Each row was made from one small tree. Brackets hold a mark, then the marks that hang from it, in the order of their numbers. Every link used is in the known rows. Write each row's tree.
Known rows
{J_13 J_57}: -.03  -.02  -.05  -.01  -.02  -.01  -.09  -.06  .02  .13  -.02  -.04  -.04  .04  .01  -.06  .09  -.12  -.11  .06  -.12  .02  .05  -.02  -.03  .03  -.08  -.07  -.01  -.03  -.04
{J_321 {J_13 J_57 J_372 J_509 J_522}}: .06  -.07  .21  .13  .05  .14  -.13  -.24  -.13  .06  .08  -.07  .05  -.15  -.09  -.25  .22  -.17  -.02  .20  -.35  .01  .05  -.02  -.09  -.13  -.20  -.16  .10  .02  .19
{J_485 {J_13 J_509}}: -.12  -.29  .11  .11  .10  .07  -.06  -.13  -.02  .14  .14  -.05  .01  -.14  -.13  -.18  .03  .08  .03  -.05  -.12  -.15  .06  .10  .01  -.03  -.05  -.04  .04  .01  .03
{J_485 {J_13 J_20 J_57}}: -.21  -.14  .09  .04  .10  .00  -.07  -.14  .00  .12  .03  -.05  -.13  .06  .04  -.31  .10  -.02  -.22  .07  -.18  -.02  .02  .02  -.07  .02  -.12  -.05  .06  -.07  .04
{J_20 {J_13 J_57 J_321 J_372 J_485}}: -.10  .02  .13  .01  .22  .22  -.04  -.11  .00  .14  -.01  .05  -.13  .15  -.07  -.29  .17  -.28  -.01  .35  -.37  -.03  -.12  .03  -.02  -.18  -.21  -.18  .10  -.05  .26
{J_372 {J_20 J_13}}: -.18  .07  .19  .08  -.01  .03  .10  -.02  .28  -.10  -.06  .13  -.06  .04  -.01  .04  -.15  .13  -.06  .08  -.05  .07  -.06  -.04  .04  -.01  .01  .01  .02  .05  .09
{J_321 {J_13 J_509 J_522}}: .03  -.09  .25  .11  .04  .11  -.03  -.21  .01  -.05  .07  -.06  .13  -.23  -.05  -.05  .15  .05  .01  .08  -.16  -.01  .08  .06  -.03  -.07  -.15  -.13  .08  .05  .12
{J_372 J_13}: -.16  -.01  .18  .07  .05  .07  -.01  -.04  .11  .06  .07  -.18  .01  .00  -.02  .03  .00  .09  -.10  -.02  -.10  -.02  .03  .02  -.04  -.03  -.05  .01  -.02  .03  .05
{J_372 {J_13 J_321}}: -.14  .00  .28  .04  .12  .17  -.02  -.01  .13  .04  .05  -.22  .02  .07  -.03  -.10  .04  .07  -.06  .10  -.12  -.07  .06  .04  -.05  -.07  -.12  -.05  -.03  -.06  .12
{J_372 {J_13 J_20 J_321}}: -.24  .07  .50  -.02  .14  .15  .01  -.06  .12  -.06  .04  -.22  -.05  .13  .06  -.23  .07  .05  -.08  .18  -.19  -.07  .04  .05  -.16  -.08  -.16  -.02  .00  -.10  .22
{J_13 J_20 J_57 J_485 J_509}: -.21  .04  .31  -.01  .12  .09  -.04  -.30  -.04  .18  .02  .00  -.10  .02  .02  -.35  .27  -.28  .07  .18  -.40  -.16  .10  .18  -.15  -.02  -.22  -.11  .05  -.10  .19
{J_57 J_13}: -.04  -.07  .00  .09  .08  .05  -.04  .06  .07  .04  .06  .05  .02  -.03  .04  -.08  -.02  .11  -.03  .00  .11  -.05  .04  -.09  .04  -.04  .00  .04  .01  -.07  .00
{J_321 J_13}: -.04  -.01  -.06  .01  .04  .02  -.06  -.08  -.06  -.07  -.05  -.06  -.03  -.09  .09  -.02  .02  .14  -.14  -.04  .05  .01  .02  -.05  -.01  -.01  .02  -.08  .05  .00  .08
{J_20 {J_13 J_57} J_372}: -.11  -.12  .13  .04  -.02  .01  -.04  .00  .24  .06  .03  .03  -.07  .11  -.06  -.05  -.04  -.02  -.19  .23  -.20  .24  -.09  -.08  .11  -.02  -.07  .00  -.07  .01  -.04
{J_372 {J_13 J_57 J_321 J_509} J_20}: -.28  .03  .55  .12  .07  .21  -.04  -.23  .24  .19  .03  -.21  -.01  .06  -.08  -.29  .08  -.04  -.03  .21  -.35  -.15  .21  .06  -.16  -.05  -.22  -.09  -.05  -.11  .16
{J_20 J_372}: .01  -.03  .10  .03  -.03  -.01  .04  .07  .03  -.01  .02  .04  .02  .05  -.04  -.05  -.07  .01  .00  .10  .01  .12  -.08  -.06  .08  .00  .01  .06  -.08  -.02  -.07
{J_372 {J_13 J_20 J_57 J_522}}: -.20  .06  .41  .10  .03  .12  .00  -.19  .21  .08  .09  -.17  .02  .07  .00  -.15  .20  -.10  -.20  .22  -.39  .08  .06  .05  -.16  -.02  -.29  -.04  .03  -.01  .12
{J_13 J_57 {J_372 J_20} J_509 J_522}: .02  .11  .39  .20  -.01  .11  .06  -.21  .03  .08  .05  .09  .06  -.02  -.17  -.28  .12  -.23  .11  .25  -.39  -.02  .04  .01  -.12  -.06  -.21  -.05  .07  .03  .14
{J_20 J_13 J_372}: -.09  -.13  .18  .04  -.01  .02  .04  .07  .21  -.06  .04  .07  -.03  .06  -.06  .02  -.13  .08  -.08  .16  -.06  .20  -.16  -.06  .14  -.06  .03  .05  -.05  .04  -.03
{J_57 {J_13 J_20 J_321 J_509 J_522}}: -.08  -.10  .67  .09  .18  .22  .01  -.10  .15  -.06  .16  .00  .11  -.03  .00  -.37  .20  -.01  .16  .32  -.19  -.13  .12  .07  -.11  -.16  -.27  -.02  .06  -.14  .20
{J_509 {J_13 J_20}}: -.14  .04  .24  -.05  .05  .01  .09  .00  .14  -.11  .04  .01  -.04  -.11  .09  -.11  -.05  .00  -.07  .08  -.07  -.02  -.07  -.01  -.09  -.05  -.08  .02  .07  -.03  .14
{J_372 {J_13 J_57}}: -.17  -.01  .09  .07  .02  .08  -.09  -.11  .13  .18  .05  -.23  -.03  .04  -.03  -.05  .08  -.01  -.22  .03  -.22  .02  .09  -.01  -.06  .00  -.12  -.05  -.04  -.02  .01
{J_485 {J_13 J_57 J_522}}: -.04  -.20  -.03  .16  .06  .10  -.05  -.14  .07  .20  .11  -.01  .07  -.05  -.12  -.13  .12  -.05  -.16  .09  -.19  .06  .02  .03  .04  .00  -.22  -.08  .09  .03  -.04
{J_57 {J_13 J_372 J_522}}: .11  -.01  .11  .18  .11  .13  .03  .05  -.02  -.02  .13  .12  .11  -.04  -.06  -.17  .08  -.04  .07  .16  -.04  .03  -.06  -.12  .01  -.15  -.11  .05  .09  .00  .10
{J_20 {J_13 J_485} J_372}: -.16  -.08  .12  .06  .10  .08  .08  -.02  .16  .04  .03  .14  -.05  .06  -.06  -.04  -.02  -.02  .00  .19  -.15  .09  -.19  .01  .15  -.08  -.05  -.02  -.01  .04  .09

Which tree is each row?
-.05  -.16  .38  .12  .03  .12  .05  -.11  .23  -.03  .15  .01  .11  -.13  -.14  .05  .09  -.01  .07  .18  -.28  .07  -.03  .10  .01  -.11  -.13  -.06  .05  .15  .08 -> {J_20 {J_13 J_509 J_522}}
-.01  .04  .45  .28  .08  .17  .08  -.07  .09  -.01  .12  .16  .12  -.10  -.10  -.29  .04  -.02  .20  .19  -.14  -.09  .01  -.07  -.05  -.11  -.12  .05  .09  -.02  .17 -> {J_57 {J_13 {J_372 J_20} J_509 J_522}}
-.05  -.30  .22  .17  .10  .14  .01  -.16  .03  .12  .20  -.01  .14  -.18  -.18  -.15  .12  .04  .08  .04  -.18  -.08  .03  .12  .00  -.06  -.18  -.05  .08  .08  .04 -> {J_485 {J_13 J_509 J_522}}
-.09  -.07  .58  .04  .22  .18  -.05  -.02  -.07  -.06  .12  .01  -.04  .02  .04  -.53  .14  -.05  .17  .30  -.19  -.19  .05  .00  -.14  -.22  -.12  .01  .06  -.19  .30 -> {J_57 {J_13 J_20 J_321 J_372 J_509}}
-.18  -.05  .30  -.02  .06  .04  -.13  -.28  -.05  .02  .00  -.13  -.10  -.09  .12  -.30  .18  -.01  -.14  .12  -.29  -.05  .15  .03  -.17  -.02  -.12  -.16  .05  -.12  .17 -> {J_321 {J_13 J_20 J_57 J_509}}
-.09  -.05  .25  .13  .08  .15  .16  -.04  .23  .02  .06  .19  .06  .02  -.13  -.01  .05  -.09  .03  .29  -.23  .17  -.21  .03  .15  -.10  -.19  -.03  .03  .10  .09 -> {J_20 {J_13 J_485 J_522} J_372}
-.11  -.14  .31  .08  .16  .17  -.03  -.17  .09  .09  .07  -.06  .00  .08  -.02  -.39  .19  -.08  -.13  .29  -.27  .00  .04  .09  -.09  -.05  -.34  -.12  .10  -.07  .13 -> {J_485 {J_13 J_20 J_57 J_321 J_522}}
-.06  -.01  .54  -.04  .13  .13  -.08  -.15  -.13  .03  .04  -.08  -.11  .12  .00  -.52  .21  -.28  .08  .36  -.43  -.10  .05  .08  -.22  -.14  -.19  -.09  .03  -.15  .25 -> {J_13 J_20 J_57 J_321 J_372 J_509}
-.06  .08  -.05  .03  .15  .13  .01  -.08  -.05  .19  .05  .07  -.05  -.10  -.03  -.24  .10  -.32  -.01  .15  -.28  -.06  -.12  -.03  -.05  -.12  -.20  -.12  .12  -.02  .20 -> {J_509 {J_13 J_57 J_372 J_485}}
-.04  .07  -.13  .04  .19  .12  -.02  -.13  -.26  .01  -.05  .04  -.09  -.07  .03  -.21  .11  -.09  .01  .05  -.11  -.08  -.11  -.02  -.02  -.13  -.04  -.14  .14  -.01  .28 -> {J_321 {J_13 J_372 J_485}}
.02  -.09  .27  .09  -.02  .10  -.04  -.19  .08  .17  .10  -.03  .11  -.07  -.13  -.09  .20  -.19  .06  .17  -.32  .01  .11  .08  -.08  -.01  -.22  -.10  .02  .02  .00 -> {J_13 J_57 J_509 J_522}
-.16  -.13  .27  .00  .20  .11  -.01  -.07  -.02  -.03  .02  -.05  -.08  .08  .04  -.36  .06  .09  -.06  .14  -.07  -.10  .00  .09  -.06  -.06  -.12  -.03  .07  -.10  .16 -> {J_485 {J_13 J_20 J_321}}
-.16  .07  .32  .05  .06  .10  .09  -.03  .30  -.11  -.09  .08  -.07  .10  .00  -.09  -.10  .13  -.04  .22  -.07  .01  -.04  -.02  .02  -.08  -.05  -.05  .03  -.01  .15 -> {J_372 {J_20 {J_13 J_321}}}
.03  -.12  .55  .09  .14  .24  .04  -.06  .11  -.07  .15  .01  .07  -.03  -.20  -.18  .12  -.11  .19  .37  -.37  .02  -.10  .07  -.05  -.24  -.21  -.09  .09  .07  .25 -> {J_20 {J_13 J_321 J_372 J_509 J_522}}
.01  .10  .37  .21  .05  .13  .06  -.23  -.04  -.12  .02  .05  .06  -.16  -.08  -.23  .05  .01  .10  .16  -.23  -.03  .00  -.02  -.10  -.11  -.12  -.08  .12  .03  .26 -> {J_321 {J_13 {J_372 J_20} J_509 J_522}}
-.07  .11  .16  -.02  .10  .03  -.03  -.10  -.21  -.21  -.03  -.03  -.14  .01  .13  -.30  .05  .01  -.10  .10  -.11  .03  -.10  -.08  -.11  -.12  .01  -.05  .11  -.07  .27 -> {J_321 {J_13 J_20 J_372}}
-.31  -.07  .60  .05  .09  .10  .00  -.17  .10  .00  .13  -.22  -.03  -.03  -.01  -.20  .13  .03  -.01  .07  -.31  -.12  .10  .11  -.17  -.07  -.09  .01  -.02  -.04  .17 -> {J_372 {J_13 J_20 J_509}}
.01  .05  .29  .09  .22  .27  .10  -.08  .07  -.03  .06  .12  .01  .06  -.14  -.19  .16  -.23  .15  .38  -.31  .01  -.21  .08  .01  -.23  -.26  -.14  .15  .06  .32 -> {J_20 {J_13 J_321 J_372 J_485 J_522}}
-.33  .11  .33  .04  .17  .13  .06  -.15  .06  .06  .04  -.11  -.06  .07  .06  -.19  .16  -.05  -.05  .08  -.26  -.12  -.02  .15  -.12  -.07  -.15  -.01  .03  -.06  .25 -> {J_372 {J_13 J_20 J_485}}
-.02  .04  -.07  .10  .11  .15  -.05  -.27  -.01  .14  -.02  .00  .03  -.09  .01  -.11  .25  -.16  -.11  .15  -.21  .01  .02  .03  -.02  -.03  -.27  -.22  .13  .00  .14 -> {J_321 {J_13 J_57 J_485 J_522}}
-.08  .08  .34  .06  .08  .09  .19  -.11  .06  -.04  .05  .15  .04  .09  -.01  -.23  .16  -.18  .10  .29  -.23  .10  -.14  .09  -.02  -.05  -.23  .02  .03  -.01  .14 -> {J_13 {J_20 J_372} J_485 J_522}
-.19  .14  .14  -.02  .18  .10  .03  -.13  -.04  .09  .04  .08  -.13  -.02  .06  -.37  .13  -.34  -.03  .22  -.35  -.06  -.14  .02  -.15  -.14  -.23  -.09  .14  -.07  .31 -> {J_509 {J_13 J_20 J_57 J_372 J_485}}
-.10  -.02  .09  .11  .11  .17  .04  -.18  .23  .15  .03  .11  .01  .00  -.10  .00  .20  -.23  -.07  .27  -.35  .10  -.05  .06  .05  -.06  -.28  -.15  .09  .09  .10 -> {J_20 {J_13 J_57 J_485 J_522}}
-.09  .09  .30  .17  -.02  .08  .16  -.07  .35  -.12  -.01  .17  .05  .00  -.07  .06  -.07  .07  -.03  .18  -.12  .14  -.08  -.04  .04  -.03  -.11  .00  .08  .09  .08 -> {J_372 {J_20 {J_13 J_522}}}
-.04  .06  .16  .05  .16  .24  .05  -.13  .20  .17  .05  .03  .10  -.08  -.04  -.18  .18  -.28  .02  .33  -.29  -.07  -.03  .05  -.04  -.11  -.40  -.18  .13  -.03  .18 -> {J_509 {J_13 J_57 J_321 J_485 J_522}}
-.13  -.29  .19  .06  .16  .16  -.15  -.19  .00  .24  .10  -.12  -.02  -.03  -.12  -.34  .14  -.06  -.02  .14  -.25  -.18  .14  .10  -.04  -.06  -.20  -.15  .05  -.08  .06 -> {J_485 {J_13 J_57 J_321 J_509}}
-.18  -.06  .21  .09  -.01  .06  -.06  -.06  .17  .19  .07  -.18  .00  .11  -.06  -.12  .01  -.01  -.21  .13  -.23  .13  .01  -.08  .03  -.01  -.10  .03  -.11  -.03  -.05 -> {J_20 {J_372 {J_13 J_57}}}
-.19  .05  .44  .20  .09  .20  .16  -.25  .30  .03  .04  .20  .06  -.09  -.14  -.06  .09  -.08  .16  .23  -.34  -.06  -.03  .13  .00  -.10  -.21  -.09  .10  .08  .22 -> {J_372 {J_20 {J_13 J_485 J_509 J_522}}}
-.19  -.01  .56  .07  .07  .15  .06  -.12  .28  -.08  -.01  .04  -.04  .00  -.07  -.14  -.03  .08  .12  .24  -.19  -.07  .03  .07  -.02  -.09  -.08  -.06  .02  -.02  .20 -> {J_372 {J_20 {J_13 J_321 J_509}}}
.05  -.04  .20  .11  .06  .12  .08  .00  .09  -.11  .11  .11  .03  -.01  -.12  .00  .03  -.07  .01  .22  -.20  .16  -.19  -.04  .03  -.16  -.10  -.01  .08  .15  .15 -> {J_20 {J_13 J_372 J_522}}
-.26  .14  .21  .14  -.01  .07  -.01  -.15  .24  .14  -.03  -.12  -.04  .09  -.01  -.10  -.01  .02  -.21  .05  -.20  .00  .11  -.04  -.07  .06  -.11  -.02  -.02  -.05  .05 -> {J_372 {J_13 J_57} J_20}
-.15  .00  .32  -.03  .01  -.01  .12  .07  .17  -.13  .08  .05  -.02  -.06  .07  -.17  -.11  .03  -.05  .17  -.10  .11  -.15  -.06  -.01  -.05  -.06  .07  .00  -.05  .09 -> {J_509 {J_13 {J_20 J_372}}}
-.13  .16  .35  -.06  .26  .20  .10  -.04  -.04  -.06  .02  .08  -.08  -.01  .06  -.43  .11  -.24  .12  .30  -.24  -.16  -.19  .04  -.15  -.21  -.22  -.10  .16  -.10  .41 -> {J_509 {J_13 J_20 J_321 J_372 J_485}}
-.02  -.07  .12  .06  .07  .08  -.17  -.20  -.19  .07  .03  -.10  -.07  -.11  -.03  -.28  .14  -.11  -.06  .09  -.28  -.05  .04  -.03  -.10  -.10  -.08  -.16  .05  -.02  .18 -> {J_321 {J_13 J_57 J_372 J_509}}
-.20  .13  .28  .06  .16  .20  .12  -.11  .25  -.01  -.11  .14  -.08  .11  -.02  -.15  -.01  -.01  .06  .25  -.15  -.08  -.09  .05  .02  -.08  -.13  -.10  .09  -.03  .25 -> {J_372 {J_20 {J_13 J_321 J_485}}}
-.06  -.04  .37  .09  .15  .24  .15  -.02  .25  .00  .05  .14  .09  .10  -.14  -.11  .10  -.10  .08  .43  -.24  .11  -.19  .05  .12  -.15  -.25  -.07  .04  .05  .15 -> {J_20 {J_13 J_321 J_485 J_522} J_372}
-.14  .07  .37  -.06  .16  .14  .10  -.07  .01  -.02  -.03  .07  -.06  .20  .05  -.38  .10  -.12  .10  .33  -.19  -.05  -.10  .08  -.02  -.07  -.16  -.02  .00  -.15  .20 -> {J_13 {J_20 J_372} J_321 J_485}
-.06  .06  .46  .15  .16  .21  .00  -.04  .04  .00  .05  .09  .01  .00  -.05  -.44  .01  .00  .22  .23  -.09  -.21  .07  -.05  -.08  -.14  -.09  .01  .05  -.15  .24 -> {J_57 {J_13 J_321 {J_372 J_20} J_509}}
